Each row was made from one path, in order. Every step used is in the known rows, and no mark comes twice. Write each row's path.
Known rows
razez/zamis/numog/vikuf/fale/zibek: -1 -1 -14 -5 6 -33 7 -7 4 -1 6 -1 4 -3 2 8 13 -1 -6 -6 0 2 -11 57 -6 6 6 16 -6 1 2 3 12 3 -10 0 0 0
vikuf/fale: 0 -1 5 -5 5 -11 5 -6 9 -5 0 -1 5 -1 -1 15 -5 -3 -2 9 -1 6 -3 -2 1 4 -4 15 -5 5 6 -11 4 7 -14 1 -4 6
razez/vikuf/numog/zibek: 1 10 -5 -1 13 2 5 -8 4 1 6 -2 15 -9 5 14 16 1 -6 7 1 -5 8 21 0 -12 -12 -9 -3 -6 2 2 0 6 7 2 4 1
fale/zibek/razez: 2 1 -25 -4 5 28 -2 -6 4 5 3 -4 -3 -6 4 -1 14 2 -6 -5 0 -8 -7 47 0 -18 19 26 5 8 0 15 4 13 0 3 5 -6
razez/zamis/numog/vikuf/fale: 4 -5 2 -6 11 -26 3 -1 7 -5 6 1 2 3 1 19 -1 -1 -2 6 6 0 -8 1 -1 13 -3 10 -6 -2 5 -5 2 2 -6 -5 7 14
zamis/numog/vikuf: 4 -6 -5 -2 9 -35 2 8 0 -3 8 2 -2 6 5 11 9 5 -2 -3 6 -8 -7 5 -4 8 7 -16 0 -10 -2 7 -1 -3 12 -3 12 6
fale/zibek/numog/vikuf/razez: 4 3 -11 -7 2 -19 1 9 -2 4 -2 -1 7 3 4 14 22 2 -4 4 15 -11 -6 14 -2 -7 4 0 -7 -5 6 5 -1 7 -1 -2 10 8
fale/vikuf/razez/zamis/numog/zibek: 1 -2 -10 -1 7 -4 1 3 0 -1 7 3 -1 -12 -2 3 9 -5 -4 -1 -1 -6 1 36 8 6 -9 1 -2 -18 -5 4 -10 -4 4 -1 16 17
zibek/fale/vikuf/razez/zamis: 4 6 2 -1 -2 33 -5 -1 -1 14 -4 5 -5 -4 -3 -10 -6 -6 -1 -1 13 -3 2 5 3 12 -9 28 -8 3 9 13 -9 -5 -7 -11 5 21
numog/vikuf: 3 -5 -6 -2 8 -25 0 11 3 0 4 -2 2 8 3 11 12 4 -3 0 10 -8 -4 -8 -8 8 2 -6 -1 -3 3 -1 -3 1 7 -6 6 8
zamis/numog/zibek/fale/vikuf: -4 4 -5 2 1 -1 13 11 7 13 1 1 -5 -7 -1 1 -4 -1 -7 -6 -3 2 1 25 -5 3 3 19 3 5 2 20 -20 -2 5 3 -5 9
vikuf/numog/zibek: 2 9 -7 0 13 -12 5 -4 5 -3 6 -2 14 -9 2 15 12 1 -6 6 -2 -3 8 28 2 -7 -12 -14 -1 -10 -2 -9 -2 5 2 4 6 1
vikuf/razez/zibek/numog/zamis: 4 0 -1 -7 -8 8 -3 -15 -8 2 1 2 3 6 2 17 -2 -2 3 10 6 2 0 -22 7 -4 -25 11 -5 -16 -2 10 -11 2 7 8 14 9
razez/zibek/numog/vikuf/fale: 5 -4 -2 -7 9 -18 7 2 7 -4 0 -2 9 6 1 34 -1 0 -4 13 9 -1 -12 -20 -6 -5 -5 16 -6 3 7 -2 -5 9 -4 -3 4 12
zamis/numog: 0 -1 0 0 1 -13 2 -3 -4 -4 6 5 -6 -3 1 -1 -4 1 3 -4 -7 0 -5 16 6 1 7 -15 3 -9 -7 10 3 -6 7 3 9 -4
numog/vikuf/razez/zamis: 7 0 -1 -3 3 17 -11 -1 -3 5 -1 4 -1 1 -1 -3 4 -4 0 2 17 -9 -1 -2 4 14 -10 14 -10 -6 7 3 -2 -4 -3 -14 14 22
fale/zibek: -4 2 -15 -1 -2 -19 6 -6 0 3 1 -2 3 -4 2 -5 13 1 -5 -10 -5 2 -5 56 -6 -5 10 7 -2 3 -2 8 9 2 -6 4 -6 -11
fale/vikuf/razez/zamis: 6 6 2 -1 -2 35 -7 0 -2 12 -2 4 -4 -4 -4 -13 -5 -7 2 0 14 -2 4 1 6 11 -8 20 -8 -2 8 10 -4 -7 -8 -11 8 20
razez/vikuf/fale/zibek/numog: -1 11 -7 -9 -4 0 10 2 -4 6 1 -4 8 1 1 14 12 1 -5 -3 4 6 -13 30 -14 -26 -1 28 -4 6 6 13 3 8 -3 5 -5 -10
razez/zibek/fale/vikuf: 0 2 -4 4 -1 21 11 3 7 15 -5 2 -4 -4 0 5 -17 -1 -5 0 0 2 -3 -8 -4 -1 4 23 1 15 5 30 -21 -1 2 -2 -9 9
razez/vikuf/fale/zibek/numog/zamis: -2 6 -1 -10 -8 -5 2 -15 -6 6 6 -2 4 6 4 12 11 -1 -1 0 4 8 -1 12 -4 -5 -20 25 -5 -10 1 7 -1 4 2 13 3 0
numog/vikuf/razez/zibek/fale: 2 -8 -7 -1 4 -1 2 -11 5 3 -9 6 3 -2 6 22 -7 0 -6 9 3 -15 -12 -14 -2 0 0 23 -3 10 2 22 -19 8 8 -5 -1 14
fale/vikuf/numog/zamis: 4 15 7 -1 0 1 1 -16 1 9 8 -1 4 3 4 3 -6 1 4 3 3 13 17 -1 7 10 -18 -11 -3 -11 2 3 0 -3 0 10 6 1
zibek/fale/vikuf: -2 7 1 2 -2 11 11 11 7 17 -3 0 -6 -3 -1 -3 -10 0 -5 -6 1 6 2 7 -8 3 5 24 2 14 7 20 -17 -2 0 1 -11 5
razez/vikuf/fale: -1 1 7 -6 6 9 4 -11 8 0 -1 -1 6 -1 4 15 0 -2 -2 11 4 1 -4 -15 -2 -3 -4 25 -7 10 11 5 6 8 -6 -1 -8 5
numog/zibek/fale/vikuf/razez/zamis: 4 4 -2 -1 0 30 -5 1 0 12 -2 4 -2 -7 -3 -7 -1 -7 -3 -1 11 -5 3 13 4 12 -12 29 -7 -2 7 10 -12 -4 -4 -10 7 24
razez/zibek/numog: 6 1 -5 -2 -4 21 5 1 -7 2 -3 1 5 3 -1 21 -8 1 -1 7 5 -2 -14 -23 -3 -27 -7 13 -1 1 -1 21 -12 3 8 -1 6 0

Write each row's path
-6 -3 -7 -2 4 -16 6 -1 6 1 -1 1 3 -7 2 13 7 -1 -11 -2 -6 -9 -3 28 -9 2 -8 27 1 3 -3 2 -19 7 7 4 -4 8
numog/zibek/fale
0 7 -2 -1 -1 9 5 6 5 13 -7 2 -1 -5 2 1 1 -2 -2 3 8 -4 3 6 4 3 5 14 -4 6 9 14 -11 3 -6 -1 -2 11
zibek/fale/vikuf/razez
3 13 8 -3 1 -5 -3 -22 -2 3 7 0 7 3 5 6 -2 1 4 5 1 9 14 -2 8 10 -21 -14 -3 -14 -1 -5 4 1 2 11 8 -1
vikuf/numog/zamis
1 -2 -4 -9 12 25 2 -11 11 0 1 -3 6 -4 5 20 7 -2 -5 13 4 -5 -5 -2 1 -12 -2 35 -5 9 11 6 1 15 -3 -1 -1 8
numog/zibek/razez/vikuf/fale
-2 5 -2 -9 -9 -14 3 -12 -6 3 6 -3 4 5 1 12 8 -1 -1 0 1 10 0 19 -2 0 -20 20 -4 -13 -1 -1 -2 4 -1 14 5 0
vikuf/fale/zibek/numog/zamis
6 22 9 0 9 23 3 -17 1 9 2 0 12 -2 9 6 0 4 2 5 6 3 7 -6 -2 -15 -2 -14 -4 6 9 16 13 3 4 -1 -3 -12
razez/vikuf/numog
3 -1 0 -6 -8 9 -2 -15 -8 2 3 1 2 7 2 16 -4 -1 2 7 4 4 -1 -24 5 -4 -24 11 -3 -14 -4 10 -12 1 9 9 11 7
razez/zibek/numog/zamis
-1 6 -4 -8 -11 -11 1 -10 -9 5 6 -2 2 6 2 6 10 0 0 -4 2 8 1 20 -2 -2 -18 14 -2 -14 -4 4 -3 2 4 14 7 -2
fale/zibek/numog/zamis
-4 1 -12 -5 2 -27 9 -10 6 -1 1 -3 6 -6 1 7 11 -2 -6 -4 -5 6 -7 53 -4 -2 7 17 -4 6 2 -1 12 7 -15 5 -9 -7
vikuf/fale/zibek
6 -4 -4 -2 8 -21 -3 6 -3 -1 8 4 -4 5 3 5 6 2 -1 -5 9 -8 -8 5 -3 13 1 -6 -2 -11 -1 8 -2 -7 11 -8 16 12
razez/zamis/numog/vikuf
9 6 -10 -2 9 52 -11 -8 1 6 6 1 0 -7 -2 -3 2 -3 -3 1 8 -9 1 19 5 -4 -9 24 -2 -3 3 6 -3 3 1 -9 17 14
vikuf/numog/zibek/razez/zamis
7 -10 -9 1 4 20 -2 -16 0 -3 -9 6 5 -5 3 18 -10 -3 2 18 4 -12 -8 -30 15 -8 -1 -1 -6 0 1 21 -7 4 2 -7 8 13
vikuf/razez/zibek
1 4 3 -7 -9 -3 -1 -7 -8 4 5 -1 1 8 1 9 3 0 2 1 4 7 4 -7 0 0 -23 12 -2 -16 -3 0 -7 0 6 11 9 4
zibek/numog/zamis
2 -5 1 -6 12 -34 6 1 9 -7 5 0 3 3 2 23 2 1 -2 7 3 0 -8 1 -1 9 1 4 -4 -2 4 -7 2 4 -5 -1 5 9
zamis/numog/vikuf/fale
3 3 -12 -6 3 -28 6 16 -3 4 5 -5 5 9 3 16 20 6 -7 -6 11 -5 -11 19 -16 -10 4 5 -2 -3 3 7 -3 4 7 -1 6 0
fale/zibek/numog/vikuf
7 0 -15 -5 7 36 -9 -7 2 7 4 0 -3 -2 0 -2 6 -3 -5 -3 10 -7 -8 29 -1 1 0 40 -4 4 6 9 2 4 -5 -10 11 13
numog/vikuf/fale/zibek/razez/zamis
7 4 -6 -5 0 12 -8 1 -6 8 0 3 1 0 -1 -2 10 -3 -2 -3 18 -8 -5 14 -1 5 -9 20 -10 -5 7 8 -1 -2 -4 -11 13 18
fale/zibek/numog/vikuf/razez/zamis
5 25 6 3 7 9 11 -3 7 16 1 0 7 -4 4 4 -11 4 -1 -1 2 10 10 10 -4 -6 2 -7 1 11 8 13 -2 0 -2 2 -7 -7
zibek/fale/vikuf/numog
2 -8 -7 -2 4 -5 3 -12 3 1 -7 8 0 -3 6 22 -8 1 -6 7 1 -15 -14 -7 1 -1 3 19 -2 7 -1 25 -18 6 11 -3 2 12
zamis/numog/vikuf/razez/zibek/fale
-4 -2 -6 -3 4 -11 3 -5 3 1 1 6 0 -10 2 10 5 -3 -9 -2 -4 -12 -6 35 -2 6 -8 26 0 -3 -4 8 -17 4 8 1 4 13
vikuf/razez/zamis/numog/zibek/fale
6 2 -14 -3 2 47 -11 -9 -1 8 3 1 -6 -5 -1 -12 3 -3 -3 -7 7 -6 -5 33 1 -3 1 36 -2 4 3 14 2 1 -2 -9 10 9
fale/zibek/razez/zamis
4 -2 -5 -4 7 -22 -2 4 -1 -1 0 3 1 1 6 10 14 1 0 6 11 -13 -4 5 7 7 7 -16 -5 -9 2 4 0 2 3 -3 15 11
zamis/numog/vikuf/razez
-5 2 -11 -6 2 -11 8 -14 5 2 0 -2 7 -5 5 6 14 -1 -6 -2 -1 3 -8 47 -7 -7 7 25 -6 9 6 10 14 8 -10 3 -11 -8
razez/vikuf/fale/zibek
0 -7 -4 1 1 8 4 -14 4 2 -8 5 0 -4 4 17 -14 0 -6 5 -4 -9 -12 -11 -4 -4 -2 27 0 13 -1 23 -18 5 9 -3 -6 7
razez/zibek/fale
8 -4 -9 -4 6 -10 3 11 -2 1 2 -2 5 10 2 26 6 5 -4 5 14 -9 -13 -22 -9 -12 -2 2 -3 -2 2 14 -11 3 12 -6 10 9
razez/zibek/numog/vikuf
2 6 -2 -1 0 12 3 7 3 11 -5 1 -1 -4 1 -2 2 -2 1 5 9 -2 6 0 8 2 5 -1 -5 1 9 10 -5 1 -9 -2 3 11
fale/vikuf/razez
6 -4 -14 -3 9 -13 -3 3 -1 1 10 2 -5 3 4 4 12 3 -4 -7 8 -11 -11 28 -4 7 8 3 -1 -7 -1 13 1 -2 10 -7 17 8
fale/zibek/razez/zamis/numog/vikuf
-4 -2 -6 -2 4 -12 4 -4 3 0 2 5 -1 -8 1 8 3 -2 -9 -5 -6 -9 -6 36 -6 6 -9 27 1 -2 -6 8 -18 2 11 2 2 11
razez/zamis/numog/zibek/fale
6 -2 -12 -3 6 50 -12 -5 0 4 5 1 -4 -6 -3 -5 3 -5 -4 0 7 -11 -1 16 4 -1 -9 34 -1 -4 1 6 -7 3 2 -10 16 18
numog/zibek/razez/zamis
-5 -3 -6 -3 4 -21 7 -3 4 -1 2 3 0 -8 2 12 5 0 -10 -4 -9 -9 -6 35 -6 2 -4 20 3 -1 -7 7 -17 4 10 5 0 6
zamis/numog/zibek/fale
2 16 8 -2 -1 0 3 -17 2 12 6 0 4 2 5 5 -7 1 2 2 2 12 16 1 4 11 -18 -2 -2 -8 2 5 -5 -1 2 11 2 2
zibek/fale/vikuf/numog/zamis
3 3 2 0 -1 10 -2 -3 -5 6 3 9 -10 -6 -1 -7 -9 -4 2 -6 2 -1 -6 22 7 10 1 9 -2 -7 -1 20 -4 -10 3 -4 13 11
zibek/fale/vikuf/razez/zamis/numog
